Each row was made from one path, in order. Every step used is in the known rows, and no mark comes twice. Write each row's path.
Known rows:
bunuv -> nuze -> vibedim -> gudir -> kagu -> vugok: [ -4 -18  -5   7   4  10  22  10  -3   5   9  23 -12   0   1   4  25   7
  -6  -3 -16  -1  -5 -12  -8  -5   2  -5   3   9   7 -11 -13  13   5  -1]
digazev -> lutoz -> livi -> kiru: [ -4  -1  -1   2   0   1   4 -11 -12  -7   5  11  -6   1  12  -1   0  19
   0   3   3 -10   5   4 -26   0 -10   1  -3  -1  17  -6   3  -8  13  -3]
bunuv -> nuze -> vibedim -> gudir -> kagu -> gozom -> kiru: [ -3 -17  -6   6   2  13  18   9   0   1   8  25  -6   2   0  -6  20   5
  -8  -3  -3   1  -1  -9  -2  -9  -3  -5   4  13   6 -16  -5  17   6   0]
korid -> vafi -> livi -> kiru -> gozom: [ 12   2   1   8  14  -1   7   9  14   3  -9  -2   0   2  12  -2  21  -5
   3   3  13  12 -17  -5  -9   4  -4  -4  -4   6  -4  -7   0  -6   2   5]
negelap -> kagu -> gozom -> kiru: [  0   8  -6   5   1  12  10  12  -9  -3   4  13   2   5  17 -10  -3 -11
  -1   3  21  -8   3   1  14  -8   8  10   5   7  -9 -14  11   6   1  -9]
lutoz -> livi -> kiru -> gozom -> kagu -> gudir: [  8   5   0   6  10  13  16  -3   8 -11   1  12  -3  -8   4 -30  15   7
  -3   1   2  -8  -9   6 -13  -2   1   4   2   4  16 -10  -4   9  17  -8]
negelap -> kagu -> gozom: [ -5   2  -6   8   0  15  10  16 -11   0   7   9  -2   4  18  -6  -4 -12
   2   9  12  -4   5   3   9  -6  13  12   2   5  -7 -10   9   0   1 -10]
korid -> vafi -> livi -> kiru -> gozom -> kagu -> negelap: [ 11  -3   3   8  14   1  13  19   9   9  -7   1  -1   2  14  -8  24  -6
   3   3  15  18 -19   1 -11   6   1  -4  -2   9  -5  -6  -3  -4   6   6]
nuze -> bunuv: [ 11   9  -4  -7  -2   6   4  -4  -8  -4   1  11  -3  -4  -1 -13   7   4
  -1  -2   4   0  -9 -12  -3  -4 -12   5  -4   1  -5  -1   2  -4   0   2]
kiru -> livi -> vafi: [  3  -7   5   8  10  -3  10   4  20   4   2  -1   0   7  -6   3   1  -4
   6  10  17   6 -11   3 -20   0  -4  13   1   4 -18   6  -4  14   0  -9]
veferir -> digazev -> lutoz -> livi: [  4   1  -4   2   5   6  22   2 -17   5   4   9   6  -1   6   2 -13  15
  -2   4   6   3   6 -21 -13  -3  -6  -3 -10  -4   8   6   6 -12  19  -3]
bunuv -> nuze -> vibedim -> gudir -> kagu: [ -5 -19  -5   7   1  10  19  10  -2   3  12  23 -10   1   0  -1  21   5
  -6  -3 -12   3  -1  -6  -9  -4  -1  -6   1  11   8 -11 -12  11   5   0]
vafi -> livi -> lutoz -> digazev -> veferir: [-11   8  15   7   9  -8   3  12   1  -4  11   1  10   3  10   2   6   6
  -2  14  10   1 -13 -22  -1   0   1   8  -8   5   9   3   1 -18   8  -2]
vugok -> kagu -> gozom -> kiru -> livi: [  9  -1   3   4  11   5   9  10 -12  -1 -13  11   8   9   3 -15  -3   3
  -6   2   8  -4 -12   7   4  -5  10  14  10  -4 -17 -16   9   9   0  -9]
nuze -> vibedim -> gudir: [ -7   2 -11 -11  -3   4   9  10   7   1   5   6   4  -2  10   4  21   6
   7   2  -2   4  13 -13  -8   4   0  -2   7   6  15  -1   0  11   6  10]
vugok -> kagu -> negelap: [  4 -12   5   4   8  10  13  16 -21  12  -9   5  -2   6   4 -12   3   4
   3  -1  -7   4 -12  22  -1   4  11   4  11  -7 -12 -11  -6  -2  -4   1]
digazev -> lutoz -> livi: [ -6  -5  -1   2  -3  -2   4  -9 -15  -1  12   9  -9   4   4   5  -6  17
   0   6   1 -11   8   2 -19   3  -8   5  -3  -1  15   0   3  -7  16  -2]
lutoz -> digazev: [ -3   0  -1   7   9  -5   7   3  -3   5  -6  10   1   2   6  -5   0  -4
   0  -4   9   4  -2 -26   6  -1   9  -5   7   1  -3  12  11  -1   4  -7]
korid -> vafi: [ 6 -6 -7  5  7 -3 -1  2  3  9 -9  3 -8  0  5  8 12 -6  5 -1 12 14 -7 -7
 -2  6 -5 -6  5  4 -9 -3  0 -3 -5  5]
vibedim -> gudir -> kagu -> gozom -> kiru: [ -2   2  -6   4  -4   3   6  13  -7  -7  -8  22   4   6 -10 -14   4  -4
   0   5   3  -1  -1 -18  15   0  -2  -4  20  14   3  -6   8  11  10 -11]
veferir -> digazev -> lutoz -> livi -> kiru -> gozom: [  8   6  -5   2   8   9  28   4  -8   1   0   9   8  -1  13  -5 -12  13
  -2   2   6   1   4 -20 -20  -6  -9  -6 -14  -4   7   0   8 -12  21  -4]
negelap -> kagu -> gudir: [ -1  12  -8   5   0   9   8   9 -17   0  10  14 -11   2  10  -6   9 -12
   5  -3   8 -13   0 -10   7   0  12  11   7  11   0 -12   1   3   1  -7]
vibedim -> gudir: [ -9   1  -9   1 -10   1   2   2  -3  -5  -3  11  -1  -1  -6  -6   5  -5
   8   5  -1   2   4 -16   3   1  -2  -5   8   5   9  -3   4   3  -2  -2]
vugok -> kagu: [  6  -2   5   2   8   0   7   8 -17   2  -9  10   1   6   3  -5   1   6
  -2  -4  -9  -4  -8  10  -2   6  11   6   9  -6 -12  -9  -3  -2  -5  -4]
vibedim -> gudir -> kagu: [ -3   1  -3   4  -5  -1   6  12  -8  -4  -5  21   1   5 -11  -8   7  -3
   1   3  -7   1  -2 -15   6   7  -2  -5  17  12   4   1   0   4   8 -10]
digazev -> lutoz -> livi -> vafi -> korid: [ -6 -10  -2   2   0  -2   6  -9 -11   2  11  13 -12   8  -2   5  -4  14
   8   6   3  -5  10   2 -21   5 -13   4   3   4   8   2  -4  -4  13   1]
vugok -> kagu -> gozom -> kiru -> livi -> lutoz -> digazev: [  2   2   5   6  13   1  10  11 -13  -3 -11  14   8   9   9 -13  -5   4
  -6   5  12  -6 -12  -4   4  -4   8  10  10  -4 -15 -17  14   3   1 -12]
vibedim -> gudir -> kagu -> negelap: [ -4  -6  -4   5  -5   7  10  17 -11   3  -4  16  -1   5 -10 -13   9  -4
   5   5  -5   6  -5  -6   7   5  -1  -7  19  11   4   0  -2   4   8  -6]
veferir -> digazev -> lutoz: [  3   4  -5  -2   2   1  20   7 -17   7   1   7   8   2   9   8 -16  10
  -1   0   6   5   9 -27 -13  -4  -6  -7 -12  -3   2   4   9 -15  14  -1]
korid -> vafi -> livi -> lutoz -> digazev: [  0   1   4  10  11  -9   2   9   3   4   0   1  -4   3  10  10  15  -1
   3  10  16  13 -15 -20  -1   8  -4  -4  -1   7  -2  -2   1 -13   2   2]
kiru -> livi -> vafi -> korid: [  3  -7   3   5  11  -1   9   3  17   8   4  -2   0  10  -9  -2   2  -5
   8   9  13   9 -11   4 -23   1  -6  13   2   4 -19   9 -10   8   2  -5]
bunuv -> nuze -> vibedim -> gudir: [ -8 -18  -6   5  -1  12  16   5   1   3  13  19 -11  -2   2   0  21   4
  -3  -2  -9   4   2  -7 -11  -6  -2  -6  -4   8  10 -13 -10  10  -1   3]
lutoz -> livi -> vafi -> korid: [  2 -10   1   8   8   7   7 -10   7   1   5   9  -9   0 -14 -12   9   7
   9   8   3   6  -1  10  -5   4  -7   6  13   7   3   5 -17   9   8  -1]
lutoz -> livi -> kiru -> gozom -> kagu: [  8   2   3   7  10  12  17  -2  11 -10   1  11   1  -7   8 -27  11   8
  -5   3   2  -5  -8  14 -17  -1   0   3  -1   1  13  -6  -4   6  15  -9]

Which path is each row?
[ 12  11   4  -1   7  -5   3  -8  10  -5  -3   3  12   3  -2  -9   2   2
  -8  -5  26  -8 -14   0  -5  -6  -8   7   1   1 -11  -4   5  16   4  -3] : gozom -> kiru -> livi
[  4  -1  -4   2   7   6   4   2  10  -1  -5   3   7   7  -4 -14  -4  -5
   1   8  26   4  -4  -3   6 -13  -5   9   6   7 -12  -8  11  16   6  -3] : kagu -> gozom -> kiru -> livi -> vafi -> korid
[-18   7   5   3   2  -7   1   3  -5  -7   8   7   0   0  15   6  -6   5
   0   9   7  -4  -1 -26  -1   2  -8  -9  -1   1   5  -5   8 -16   2  -7] : livi -> lutoz -> digazev
[ 12   1   6   5  14  -4  13  15 -12   3 -10  12  -2   6  -6   7   9   8
 -10  -3 -17 -11 -15 -11   8   5   7   2  16   5  -8   6  -8   6  15 -13] : gudir -> kagu -> vugok
[  6  -4   3   6   8   6   8  20  -7   0  -6  12   2   8  -7  -8  -3   0
 -10   5  -4   0  -6  -2  13   0   5   3  14  10  -6   1   4   6  18 -14] : gudir -> kagu -> gozom
[-20   5   4   4   7  -8   0   6  -3  -2   5  13   7   0  18   6  -4   4
   0   6  15  -3  -3 -31  -3  -2 -10  -4  -1   2   4  -4   7 -21  -2  -5] : livi -> lutoz -> digazev -> veferir
[  2   2  -5   0   2   7   0   1   4  -6  -8   3   7   2   1 -12  -5  -3
  -3   4  20  -1   1  -6  18 -13  -2   3   5   4  -3 -13  17  13   4  -2] : kagu -> gozom -> kiru
[ -1  -9  -2   0   6  -1   3   1   8   8  -1   7  -6  10 -11   0   5  -5
  17   0   4  11   5  -1  -4   4 -10  -2  12  13 -13   4 -15   4  -5   7] : livi -> vafi -> korid
[  5   5  -4   2   7   8  22   0 -15   1  -1  10   7  -3  12  -3  -9  17
  -2   2   7   4   4 -20 -18  -5  -6  -6 -10  -3   9   1   6 -13  17  -4] : veferir -> digazev -> lutoz -> livi -> kiru
[  3  -2  -5   1   7   6  23   2 -15   8   4  11   3   3   2   1 -11  14
   4   4   7   8   8 -22 -16  -2 -10  -4  -6   1   3   7  -1 -12  18   0] : veferir -> digazev -> lutoz -> livi -> vafi -> korid
[ 11   6   3  -1  10  -6   4  -7  13  -1  -3   6   8   8  -7  -9   5  -1
   0  -4  28  -2 -11  -1  -7  -4 -14   6   7   7 -17  -1  -3  18   1   1] : gozom -> kiru -> livi -> vafi -> korid
[ 14   2   2   8  16  -4  13  16   9   5 -10   3  -2   1  14   1  26  -3
   1   1   9  11 -20 -11 -10   6   3  -1  -2   7  -6  -4  -2  -3   5   2] : korid -> vafi -> livi -> kiru -> gozom -> kagu -> vugok
[  1  13   6   1  11 -10   3  -4   8  -5  -1  10  16   3   7  -6   0   3
  -8  -2  35  -8 -16 -16  -7  -9 -14   5   0   2  -9  -6   8   5   2  -5] : gozom -> kiru -> livi -> lutoz -> digazev -> veferir
[  8   0   2   2   9   5   6   9 -15  -2 -15  13   7   8   3 -14  -3   4
  -5  -1   5  -5  -6   5  11  -4   9   8  13  -3 -14 -18   9   7  -2  -6] : vugok -> kagu -> gozom -> kiru
[ -1  -2  -4   7   0   2  10  15   1  -6  -9  22   4   9 -13 -13   5  -6
   3   9  10   2  -5 -17   9   0  -4   1  21  16  -5  -4   6  17   9 -14] : vibedim -> gudir -> kagu -> gozom -> kiru -> livi -> vafi
[ 10  11  12   4  12   0  17  16  11  -7   0  -2   9   3  12 -12  19   3
  -5   4  -2  -3 -18  -3 -11  -2   9   7 -11   4   6  -3  -3  -2  14  -3] : vafi -> livi -> kiru -> gozom -> kagu -> vugok
[  8  11  13   3  10   1  15  16  13  -8   3  -2  11   3  11 -17  15   1
  -5   5   1   0 -14   3 -13  -1   6   6 -12   6   7  -3  -2  -3  13  -2] : vafi -> livi -> kiru -> gozom -> kagu
[ -2  -1   4  11  14  -9   1  11   4   8  -2   5   1   2  12  10  16  -1
   3   8  21  14 -16 -24  -3   6  -5   0   0   7  -3  -1   1 -17  -1   4] : korid -> vafi -> livi -> lutoz -> digazev -> veferir
[  8  12  11   5  10   4  11  10  16  -9   0  -7  10   3  10 -14  14   0
  -2   6   2  -2 -15   3 -10  -4   2   5 -13   4   7  -5  -1  -5  10   1] : vafi -> livi -> kiru -> gozom
[ -5   3  -1   5  10   3   4   6   8  -3  -5   8  14   4   8 -12  -7  -3
  -5   9  34  -1  -8 -18   7 -17  -4   9   2   4  -7 -10  21   7   5  -8] : kagu -> gozom -> kiru -> livi -> lutoz -> digazev -> veferir
[  9   9  -1  -1  11   4  20  12  12  -7 -11   8   6  -1  21 -16  12  -1
  -4  -8  -2  -7  -8  -1 -18  -4   2  -5  -6   2  -1 -13   2   2   6  -5] : livi -> kiru -> gozom -> kagu -> vugok
[  6   5  -3  -4   1   0  24  22   7   2   9  12  -1   6   0 -16   0 -13
  -2  -6  -3 -11   2 -10  -4   2   4   6  -6   8  -1  -5   5   9  18  -6] : kiru -> gozom -> kagu -> gudir
[  3  -6   1   5   8   7   8  14 -16   2 -11  10   2   7   4 -10  -5   2
  -2   4  -4  -1  -5   8   6  -1  14  10   9  -5 -11 -15   7   1  -1  -7] : vugok -> kagu -> gozom
[ -6 -10   0   4  -1  -3   7  -8  -8   0   9  13 -11   6   1   8  -5  15
   7   7   5  -7  10   1 -19   5 -12   4   2   4   9   0   0  -1  12  -2] : digazev -> lutoz -> livi -> vafi
[ -5  10  -3   7   2  11  11  12  -7  -6   9  10   2   6  21  -7  -5  -9
  -2  11  25 -10  -2   0   5  -8   4  14   1   6 -10 -16  12   3   3 -13] : negelap -> kagu -> gozom -> kiru -> livi -> lutoz
[  6   5   7   5  10   2   8  16  -3  -7  -4  14   8  10  -4  -9  -4   3
 -13   7   9  -6 -12  -4   9  -2  -4   4  12  11  -9  -6   7   8  19 -17] : gudir -> kagu -> gozom -> kiru -> livi -> lutoz
[  0   4  -9 -10   1   5  12  17   5  -2   0  15   9   3   7  -3  21   6
   1   1   2   1   8 -14   1   2  -1  -2  15  13  10  -3   4  19  15   4] : nuze -> vibedim -> gudir -> kagu -> gozom -> kiru
[ 11  -1   4   5  13   3  10  16  -1   1  -7  16   6  14 -12 -13   0  -1
  -7   3   9   1 -11  -2   8  -2  -3   6  19  15 -16   1   0  14  18 -13] : gudir -> kagu -> gozom -> kiru -> livi -> vafi -> korid
[  0   4  -4   8   5  11  14  13  -1  -2   4  12   1   8  15  -8  -2 -13
   3   8  27  -5  -1   2   7  -8   6  14   6   9 -16 -12   9  12   0 -12] : negelap -> kagu -> gozom -> kiru -> livi -> vafi
[ 10   1   2   9  14  -2   1   5   8   3 -11  -1  -1   0  11   0  24  -1
   3   3  15  16 -18  -5  -8   5  -1  -4   0   7  -3  -5  -3  -7  -2   6] : korid -> vafi -> livi -> kiru
[  8   3   1   9  10  15  13  -8  14 -11  -2   5  -1  -8   7 -25  10   8
  -2   4   2  -6  -9  14 -14  -4  -5   2  -2  -2  13  -8  -4   4  12  -6] : lutoz -> livi -> kiru -> gozom
